In the rows, 128 means zero.
Known rows, with every way that one mark hangs from another
(j_427 j_946): [121 123 138 141 127  87 163 110 133 149 126 124 100 109 126 127 139 116
 106]
(j_896 (j_120 (j_946 j_514))): [126 112 128 153  93  62 130 117 127 131 108  98 116 136 114 175 129 109
  89]
(j_719 (j_514 (j_946 j_120 j_349 j_957))): [119 119 133 108 113  62 183 171  88 145 128 111 116 147 191 115 121 134
  82]
(j_514 j_719 (j_946 j_427 j_957)): [142 114 123 133 135  87 153 159 106 126 115 123  99 146 199 119 128 118
  92]
(j_896 (j_120 j_946)): [117 101 108 150  95  77 137 124 136 140 132 103 120 139 116 153 144 119
 111]
(j_427 (j_946 (j_120 j_896) j_349 j_957)): [152 148 154 103  98  58 218 133  89 164 123 122  66 116 145 126  98 133
  90]
(j_427 (j_946 j_120 j_349 j_514 j_957)): [146 134 170 115 105  47 202 124  98 140 104 111  85  94 152 142 105 131
  71]
(j_427 (j_946 j_120 j_957)): [134 118 150 128 116  74 184 116 124 149 136 130  96  99 148  97 108 131
  83]
(j_427 (j_946 j_120 j_349 j_957)): [140 124 152 115 105  64 210 130 108 146 125 113  92  99 152 120 121 141
  90]
(j_120 j_896 (j_946 j_349 j_427)): [155 139 117 109  90  60 185 142 111 144 130 101  79 122 141 164 112 150
 124]
(j_514 (j_946 j_120)): [125 126 130 109 124  78 123 128  91 147 140 124 117 140 144  93 116 147
 124]
(j_946 j_120 j_349 j_427 (j_514 j_719) j_957): [152 127 154 122 100  55 186 156  82 133 105 114  85 111 193 131 119 143
  85]
(j_719 (j_514 j_946)): [105 122 119 133 135  88 139 151 111 152 127 125 124 157 164 123 138 107
  98]
(j_896 (j_120 (j_946 j_349 j_514))): [129 117 131 139  84  49 151 130 112 129  96  82 112 137 120 196 138 122
  95]
(j_946 j_349 (j_514 j_719)): [116 137 142 147 110  82 143 138  72 131  93 115 108 149 149 159 160 113
  87]
(j_719 (j_514 (j_946 (j_120 j_896) j_427))): [140 154 127  91 116  53 175 153  97 176 137 123  79 130 172  97  95 139
 126]
(j_514 j_719 (j_946 j_120 j_349 j_427 j_957)): [152 129 131 106 115  64 183 170  81 132 120 110  95 129 201 108 127 154
 107]
(j_427 (j_946 j_120 (j_514 j_719))): [123 160 152 153 116  73 164 112  90 149 119 129  93 103 132 114 141 121
  83]
(j_719 (j_514 (j_946 j_120 j_427 j_957))): [136 114 130 107 124  58 183 166 119 146 138 120 102 121 204  95  97 137
  96]

Rows
[142 157 156 126  93  63 177 150  45 150 104 123  78 153 164 139 107 122
  63]
(j_946 (j_120 j_896) j_349 (j_514 j_719) j_957)
[137 151 156 112  99  63 138 110  75 163 120 136  79 135 123 124  84 127
 103]
(j_946 (j_120 j_896) j_514)
[137 152 161 142 106  59 204 137  79 137 102 115  87 108 158 135 134 124
  57]
(j_427 (j_946 j_120 j_349 (j_514 j_719) j_957))
[148 117 130  94 128  64 159 150 105 134 108 105  97 129 172 142 125 150
 140]
(j_514 (j_946 j_349 j_427))
[147 170 164 115 109  51 173 101  89 169 117 132  68 106 111 125  86 121
  93]
(j_427 (j_946 (j_120 j_896) j_514))
[161 150 154 122 100  58 173 141  76 153 116 133  62 125 177 119  86 124
  81]
(j_946 (j_120 j_896) j_427 (j_514 j_719) j_957)
[160 110 164  96  96  40 185 141  98 132 107 108  87  96 184 142  92 156
  98]
(j_946 j_120 j_349 j_427 j_514 j_957)
[148 122 128  94 124  65 145 133 107 146 137 121 102 112 163  92 103 162
 143]
(j_514 (j_946 j_120 j_427))
[118 143 119 134 126  92 124 136  71 147 139 130 118 153 152  86 144 137
 109]
(j_514 j_719 (j_946 j_120))
[121 156 126 108 117  67 156 150  81 177 139 131  95 158 149  98 104 122
 105]
(j_719 (j_514 (j_946 (j_120 j_896))))
[148  96 143 110 106  69 168 134 123 141 139 126  95  99 178  96  94 153
 114]
(j_946 j_120 j_427 j_957)
[152 100 146  94  98  57 193 148 109 135 128 112  91 101 186 116 106 164
 122]
(j_946 j_120 j_349 j_427 j_957)
[154  94 134 142  91  45 165 135 149 124 103  93  94 111 156 180 102 115
  83]
(j_896 (j_120 (j_946 j_427 j_514 j_957)))
[143 143 124 147  99  61 166 144 100 119 110  96 100 113 155 171 148 141
  94]
(j_120 (j_946 j_349 j_427 (j_514 j_719)))
[149  97 156 124 119  64 159 129 127 131 102 123  88 111 178 150  94 118
  86]
(j_946 j_427 j_514 j_957)
